Every row comes from one small tree of marks. Brackets hold a mark, then the marks that hang from it, in alphabetical order. Every link used is in the known rows. Which tree was each row made from?
Known rows:
{kito pipuz {potus mibab}}: 2.58, -1.63, -0.65, 1.41, -0.39, 2.36, -0.68, 0.17, -0.41, 0.41, 0.68, 0.67, 0.95, -2.49, 0.27, 0.52, 0.25, -0.36, -0.20, 0.75, 2.40, -3.03
{lavi {kito potus}}: 2.61, -0.81, -0.59, 0.45, -0.42, 0.28, 0.52, 0.91, -0.50, -0.16, 1.45, 1.50, 0.32, -0.19, -0.14, -0.74, -0.38, -0.95, 0.80, 0.58, 1.79, -2.55
{pipuz {kito {gasise dedaf} lavi potus}}: -1.52, 0.21, -3.64, 1.84, 0.24, -0.38, -1.61, 1.39, 2.44, -0.71, -1.69, -2.24, 1.95, -2.42, -0.64, -1.12, 0.15, -2.17, 1.02, 1.21, 0.27, -0.49
{gasise kito}: 1.89, -1.20, 1.00, -0.64, -0.10, 0.11, 0.66, 0.72, -1.04, 0.42, 1.68, -0.51, 0.52, -2.57, -0.33, 0.61, -0.37, -0.04, -0.98, 1.05, 0.07, -1.18
{dedaf {gasise kito} negu potus}: 6.17, -2.58, 1.56, 1.00, -0.03, 1.72, 1.59, 0.94, -2.85, -0.28, 2.24, -2.38, -0.48, -3.23, 0.27, -0.11, 0.44, -0.34, -0.46, 0.88, 0.82, -0.30
{kito {gasise {dedaf negu}} pipuz potus}: 4.71, 0.25, -4.01, 2.66, 0.38, 0.88, -0.66, 0.30, 0.41, -1.60, -0.75, 0.30, 1.04, -3.80, -0.34, -0.49, 0.74, -2.27, 1.15, 1.74, -0.06, -2.94
{kito gasise pipuz {potus mibab}}: 1.76, -0.54, -2.17, 2.29, -0.37, 2.23, -1.89, -0.22, -0.26, -0.56, 0.46, 0.25, 1.27, -3.01, -0.02, 0.29, -0.35, -0.76, -0.05, 1.18, 1.82, -2.23
{kito gasise {potus mibab}}: 0.40, -0.17, -1.57, 1.86, -0.41, 2.46, -1.14, 0.41, 0.36, -1.18, 0.97, -0.36, 1.68, -1.98, -0.17, -0.49, -0.31, -0.70, -0.51, 1.21, 1.57, -1.11
{lavi kito}: 1.68, -0.21, 0.25, -0.50, 0.02, -0.01, 0.94, 0.01, -0.70, 1.40, 1.88, 1.65, -0.10, -0.24, -0.62, -0.07, -0.97, -0.20, 0.28, 0.31, 1.05, -2.50
{dedaf gasise negu {potus mibab}}: 5.45, -2.11, 1.12, 1.91, 0.00, 4.02, 1.35, -0.31, -1.54, 0.39, 1.95, -1.70, -0.15, -2.08, 0.13, -0.44, 0.65, 0.12, -0.75, 0.25, 2.18, -0.43
{gasise dedaf}: 0.73, 0.27, -1.71, -0.21, 0.37, 0.24, 0.41, -0.13, 0.96, 0.32, -0.29, 0.75, 0.94, -1.85, -0.53, 0.25, 0.21, -0.65, 0.31, 0.68, 0.52, -2.46
{pipuz {kito {gasise dedaf} lavi}}: -2.35, 0.77, -2.66, 1.04, 0.79, -0.82, -1.14, 0.31, 2.43, 0.92, -1.44, -2.38, 1.52, -2.53, -1.18, -0.56, -0.33, -1.24, 0.27, 0.98, -0.57, -0.22
{pipuz {kito lavi}}: -1.01, -1.16, -0.22, 0.95, 0.15, -1.18, 0.20, 0.86, 1.27, 2.32, 0.04, -2.49, 1.05, -1.36, -0.82, -0.72, -0.10, -0.69, -0.05, 0.09, -0.29, 1.33
{dedaf negu}: 3.61, -0.75, 0.10, 1.15, 0.20, 0.69, 1.87, 0.05, -0.26, 0.65, 1.15, -0.03, 0.46, -1.95, -0.60, -0.91, 0.57, -1.13, -0.43, 0.59, -0.70, 0.09
{gasise {dedaf potus} kito}: 2.50, -1.03, -0.28, -0.50, -0.03, 1.16, -0.05, 0.84, -1.76, 0.73, 0.45, 0.01, 0.38, -2.65, 0.02, 1.60, -0.40, 0.73, -0.15, 1.53, 1.53, -2.85
{lavi {kito pipuz {potus mibab}}}: 4.18, -1.41, -0.27, 0.55, -0.25, 2.00, -0.81, 0.06, -0.61, 1.19, 1.55, 2.08, 0.24, -1.82, 0.00, 0.71, -0.70, -0.18, 0.18, 0.74, 3.04, -4.99
{gasise dedaf {kito lavi potus}}: 1.17, -0.74, -0.81, -0.55, 0.14, -0.38, -0.31, 2.00, 0.83, -0.83, 0.15, -3.34, 1.35, -2.93, -0.27, 0.91, 0.30, -1.77, 0.16, 1.79, 0.97, -3.24
{lavi {kito gasise pipuz {potus mibab}}}: 2.83, -0.34, -1.68, 1.43, -0.08, 2.05, -1.78, -0.23, -0.66, 0.11, 1.42, 1.51, 0.55, -2.05, -0.23, 0.34, -1.28, -0.40, 0.28, 1.23, 2.58, -4.33
{kito lavi pipuz}: -0.37, -0.82, -0.20, 1.33, 0.02, -1.07, 0.26, 0.56, 0.13, 1.41, 0.53, -1.65, 0.45, -2.26, -0.72, 1.12, -0.23, -0.80, 0.73, 0.36, 0.86, -1.28
{dedaf gasise {potus mibab}}: 2.23, -1.93, 0.75, 1.32, -0.22, 3.33, 0.24, -0.04, -1.32, 0.52, 1.57, -1.14, 0.08, -1.42, 0.23, 0.21, 0.06, 0.86, -0.07, 0.07, 3.06, -0.72
{kito {gasise dedaf} lavi {potus mibab}}: -0.73, 0.66, -2.74, 1.29, 0.30, 1.72, -1.45, 0.65, 2.46, -0.96, -0.41, -2.71, 2.06, -2.47, -0.58, 0.21, -0.08, -1.64, -0.15, 1.60, 1.59, -2.78

Write each row's tree:
0.11, -0.27, -1.89, 2.52, -0.26, 1.06, -1.68, 0.52, 0.66, -0.18, 0.46, -2.74, 1.50, -2.84, -0.29, 0.66, -0.44, -1.18, 0.18, 1.28, 1.97, -2.37
{kito gasise lavi pipuz {potus mibab}}
1.54, 0.05, -1.24, 0.97, -0.21, 2.42, -1.09, 0.07, 0.08, -0.31, 1.64, 0.76, 0.85, -1.01, -0.25, -0.52, -1.14, -0.50, -0.25, 1.11, 1.99, -2.94
{lavi {kito gasise {potus mibab}}}
2.17, 0.49, -2.19, 2.44, 0.58, 0.87, 0.45, 0.62, 0.30, 0.42, -0.20, -2.86, 0.91, -2.00, -0.76, 0.33, -0.10, -1.17, 0.41, 1.52, 0.33, -0.82
{kito {gasise {dedaf negu potus}} lavi}
0.85, -0.50, -2.86, 2.58, -0.51, 0.09, -1.42, 0.66, -0.64, -1.19, 0.04, 0.28, 1.03, -2.65, 0.00, -0.06, -0.21, -1.38, 1.33, 1.14, 1.08, -1.41
{kito gasise pipuz potus}
5.41, -0.68, -0.54, 1.07, 0.53, 3.61, 1.01, -0.38, -0.39, 1.51, 0.44, 0.02, 0.57, -2.06, -0.25, 0.61, 0.49, 0.42, -1.18, 1.14, 1.63, -2.57
{gasise {dedaf negu {potus mibab}}}
1.12, -1.30, -0.26, 1.63, -0.33, 1.35, -0.62, 0.81, 0.55, 0.85, 0.81, -2.27, 1.08, -2.39, -0.22, 0.89, 0.04, -1.06, -0.06, 0.77, 2.56, -2.77
{kito lavi pipuz {potus mibab}}
1.13, -0.96, -0.02, -0.61, 0.55, -1.28, -0.43, 0.62, 0.13, 0.97, 0.44, -2.49, 0.61, -4.19, -0.61, 2.45, -0.34, -0.95, -0.19, 1.45, 0.83, -4.28
{gasise dedaf {kito lavi pipuz}}
4.81, -0.56, -1.32, 1.34, 0.30, 1.68, 1.44, 0.35, -0.76, 0.84, 0.03, 0.05, 0.36, -1.55, -0.29, 0.07, 0.56, -0.41, 0.24, 1.10, 0.89, -1.43
{gasise {dedaf negu potus}}
1.49, -2.32, 1.45, 0.35, 0.14, -0.78, 0.13, 0.63, -1.09, 0.21, 1.84, -4.04, -0.07, -4.30, -0.34, 1.45, -0.13, -1.20, 0.40, 0.52, 1.01, -2.23
{dedaf {gasise {kito lavi pipuz}}}
0.31, 0.69, -3.95, 1.62, -0.08, 0.61, -1.05, 0.67, 1.10, -2.11, -1.01, 0.01, 1.67, -2.10, -0.35, -0.60, 0.06, -1.75, 0.94, 1.55, 0.76, -2.06
{kito {gasise dedaf} potus}
3.13, -2.65, 1.05, 0.17, 0.01, 0.17, -0.16, 0.26, -2.00, -0.29, 1.80, -1.17, -0.27, -4.73, 0.14, 1.08, 0.17, -0.42, 0.27, 0.58, 1.02, -2.56
{dedaf {gasise {kito pipuz}}}
2.89, -0.96, -1.12, -0.80, -0.08, 0.88, -0.32, 1.50, 0.06, -1.45, 0.31, 0.17, 1.21, -3.18, 0.10, 0.52, 0.44, -1.30, 0.00, 1.80, 1.04, -3.33
{gasise dedaf {kito potus}}
0.63, 1.20, -2.30, -0.08, 0.73, 0.19, -0.48, -0.69, 0.47, 0.37, 0.40, 1.96, 0.53, -1.68, -0.93, -0.07, -1.36, -0.73, 0.50, 1.18, 0.67, -3.77
{lavi {kito {gasise dedaf}}}
3.59, -1.38, -1.47, -0.04, -0.03, 0.07, -1.21, 1.12, -0.53, -0.79, -0.07, 0.68, 0.81, -4.30, 0.13, 1.43, 0.21, -1.28, 0.55, 1.81, 1.29, -4.99
{gasise dedaf {kito pipuz potus}}
4.42, 0.31, -2.90, 1.74, 0.52, 3.46, -0.58, -0.06, 1.29, -1.49, 0.03, -0.53, 1.67, -2.86, -0.41, -0.66, 0.63, -1.76, -0.85, 1.80, 0.46, -2.69
{kito {gasise {dedaf negu}} {potus mibab}}
5.18, -1.29, 0.69, 1.78, -0.03, 3.57, 1.30, -0.09, -1.21, 1.82, 1.49, 0.28, 0.31, -1.05, -0.08, 0.10, 0.25, 0.56, -1.40, 0.69, 1.61, -0.37
{dedaf negu {potus mibab}}
-0.64, -0.32, -2.45, 2.96, -0.41, -0.87, -1.22, 1.13, 0.33, -0.66, 0.05, -2.25, 1.24, -2.53, -0.40, 0.34, -0.34, -1.98, 1.72, 1.17, 1.40, -1.40
{kito gasise lavi pipuz potus}
-1.53, -0.12, -1.95, 2.41, -0.43, -0.30, -0.42, 1.63, 1.02, -1.33, 0.34, -2.68, 1.69, -1.38, -0.50, -0.64, -0.05, -2.11, 0.87, 1.15, 0.50, 0.15
{kito gasise lavi potus}
3.44, 0.04, -2.79, 2.29, 0.59, 1.75, -0.33, 0.03, -0.07, 1.18, -1.17, -0.07, 0.93, -2.49, -0.54, -1.34, 0.14, -0.28, -0.03, 1.13, -0.19, 0.60
{pipuz {kito {gasise {dedaf negu potus}}}}
2.49, -1.22, -1.13, 0.19, 0.10, -0.95, -0.99, 1.61, 0.21, -0.56, -0.02, -2.75, 0.98, -4.17, -0.04, 1.80, 0.18, -1.66, 0.53, 1.84, 1.37, -4.43
{gasise dedaf {kito lavi pipuz potus}}
3.21, 1.03, -2.72, 1.19, 0.79, 1.08, 0.49, -0.40, 0.74, -0.59, -0.17, -0.31, 1.01, -2.83, -1.02, -0.65, 0.18, -1.74, -0.23, 1.47, -0.85, -1.56
{kito {gasise {dedaf negu}}}
3.09, -2.09, -0.27, 0.58, -0.57, -0.18, -0.78, 1.29, -1.69, -0.60, 1.10, 0.12, 0.68, -3.66, 0.27, 1.29, 0.11, -0.63, 0.21, 1.40, 1.31, -2.83
{gasise {kito pipuz potus}}
5.28, -0.51, 0.10, -0.64, 0.74, 0.57, 1.04, 0.34, -0.22, 0.02, 0.80, -0.38, 0.49, -3.58, -0.56, 0.54, 0.49, -1.18, -1.22, 1.61, -0.71, -2.85
{gasise {dedaf negu} kito}
2.16, 0.02, -2.36, 1.85, -0.35, 0.04, -1.29, 0.41, -0.94, -0.37, 1.12, 1.64, 0.39, -2.05, -0.20, 0.09, -1.13, -1.02, 1.49, 1.01, 1.72, -3.34
{lavi {kito gasise pipuz potus}}
4.70, -0.93, 0.41, 0.31, 0.48, 0.60, 1.44, 1.27, -0.80, 1.23, 0.72, -3.78, 0.43, -2.84, -0.37, 1.55, 0.28, -0.58, -0.69, 1.85, 0.50, -2.32
{gasise {dedaf negu potus} {kito lavi}}
0.35, -1.26, -0.95, 2.06, -0.43, -0.95, 0.03, 1.45, 0.23, -0.02, 0.28, -1.74, 0.88, -2.01, -0.20, 0.54, 0.13, -1.64, 1.61, 0.59, 1.69, -1.95
{kito lavi pipuz potus}
5.16, 0.86, -2.36, 1.00, 1.04, 0.37, -0.02, -1.08, -0.37, 0.55, 0.20, 1.54, -0.07, -3.23, -1.00, 0.44, -0.74, -1.33, 0.49, 1.29, 0.20, -4.77
{lavi {kito {gasise {dedaf negu}} pipuz}}
-1.72, -0.53, -2.32, 2.55, -0.26, -0.65, -1.29, 1.56, 1.50, -0.04, -0.64, -2.97, 1.77, -1.77, -0.56, -1.60, -0.02, -1.73, 0.55, 0.84, -0.12, 1.66
{pipuz {kito gasise lavi potus}}
0.42, 0.81, -3.40, 1.11, 0.49, 0.06, -1.27, -0.75, 0.21, -0.09, -0.77, 1.11, 0.89, -3.65, -0.66, 0.76, -0.53, -0.83, 0.92, 1.26, 0.69, -3.06
{kito {gasise dedaf} pipuz}
-0.74, -0.79, -1.56, 2.03, -0.13, 1.49, -1.68, 0.88, 1.88, 0.46, -0.20, -3.05, 2.05, -2.15, -0.50, -1.06, -0.12, -1.05, -0.64, 0.92, 0.90, 0.74
{pipuz {kito gasise lavi {potus mibab}}}
2.25, -2.56, 1.78, 0.18, -0.21, 1.80, -0.27, 1.47, 0.17, -1.16, 2.18, -4.98, 0.81, -3.44, 0.11, 0.29, 0.43, -1.41, -0.95, 0.90, 2.11, -2.09
{dedaf {gasise {kito lavi {potus mibab}}}}
3.23, -1.97, 0.90, -0.31, -0.43, 2.30, -0.65, 1.09, -0.62, -0.40, 1.90, -0.88, 1.28, -2.64, 0.28, 0.45, 0.03, -0.22, -1.78, 1.39, 1.40, -2.55
{gasise {kito {potus mibab}}}
0.14, -1.52, -0.23, 1.32, -0.11, 1.54, -0.57, 1.31, 1.85, 1.44, -0.07, -3.04, 1.66, -1.62, -0.31, -0.86, 0.25, -1.02, -0.74, 0.41, 1.14, 0.00
{pipuz {kito lavi {potus mibab}}}
1.23, -1.39, 1.08, 0.12, -0.01, -1.52, -0.07, 0.72, -1.12, 1.71, 1.44, -2.83, 0.37, -3.47, -0.46, 1.98, -0.60, -0.57, -0.32, 1.01, 0.38, -2.33
{gasise {kito lavi pipuz}}
1.95, -1.96, 0.10, 0.83, -0.47, -1.02, -0.44, 1.96, -0.89, -0.06, 1.24, -2.41, 0.84, -3.42, 0.08, 1.53, 0.17, -1.25, 0.47, 1.36, 1.43, -2.72
{gasise {kito lavi pipuz potus}}
1.44, -2.08, -0.67, 1.01, -0.32, 2.28, -0.80, 0.68, 0.83, 0.84, 0.04, 0.10, 1.47, -1.70, 0.03, -1.35, 0.53, -0.20, -0.72, 0.48, 1.46, 0.01
{pipuz {kito {potus mibab}}}
6.44, -1.04, 0.03, 0.13, 0.35, 1.40, 0.94, 0.79, -1.67, 0.67, 0.79, -0.46, 0.25, -2.84, -0.19, 0.94, 0.37, -0.09, -0.84, 1.85, 0.54, -2.60
{gasise {dedaf negu potus} kito}
0.78, 0.38, -2.16, 1.13, 0.16, 3.40, -1.17, -0.37, -0.14, 0.94, -0.18, -0.03, 1.10, -1.60, -0.37, 0.92, -0.87, 0.71, -0.41, 1.38, 2.23, -2.39
{kito {gasise {dedaf {potus mibab}}}}
2.35, -2.08, 0.97, 0.56, -0.31, 1.13, -0.90, 1.13, -0.49, 0.61, 1.47, -3.13, 1.02, -3.76, 0.08, 1.94, -0.23, -0.67, -0.87, 1.48, 2.08, -3.66
{gasise {kito lavi pipuz {potus mibab}}}
3.99, -1.89, 2.14, 0.57, 0.50, 0.24, 1.82, 1.31, -0.51, -0.62, 2.34, -5.24, 0.02, -3.80, -0.54, -0.10, 0.57, -1.93, -0.63, 0.70, -0.40, -0.47
{dedaf {gasise {kito lavi}} negu}
1.31, 0.58, -1.55, 1.02, 0.18, -0.34, -0.74, -0.76, -1.09, 0.95, 1.17, 1.84, -0.06, -2.02, -0.71, 0.62, -1.68, -0.38, 0.80, 0.68, 0.97, -3.08
{lavi {kito gasise pipuz}}
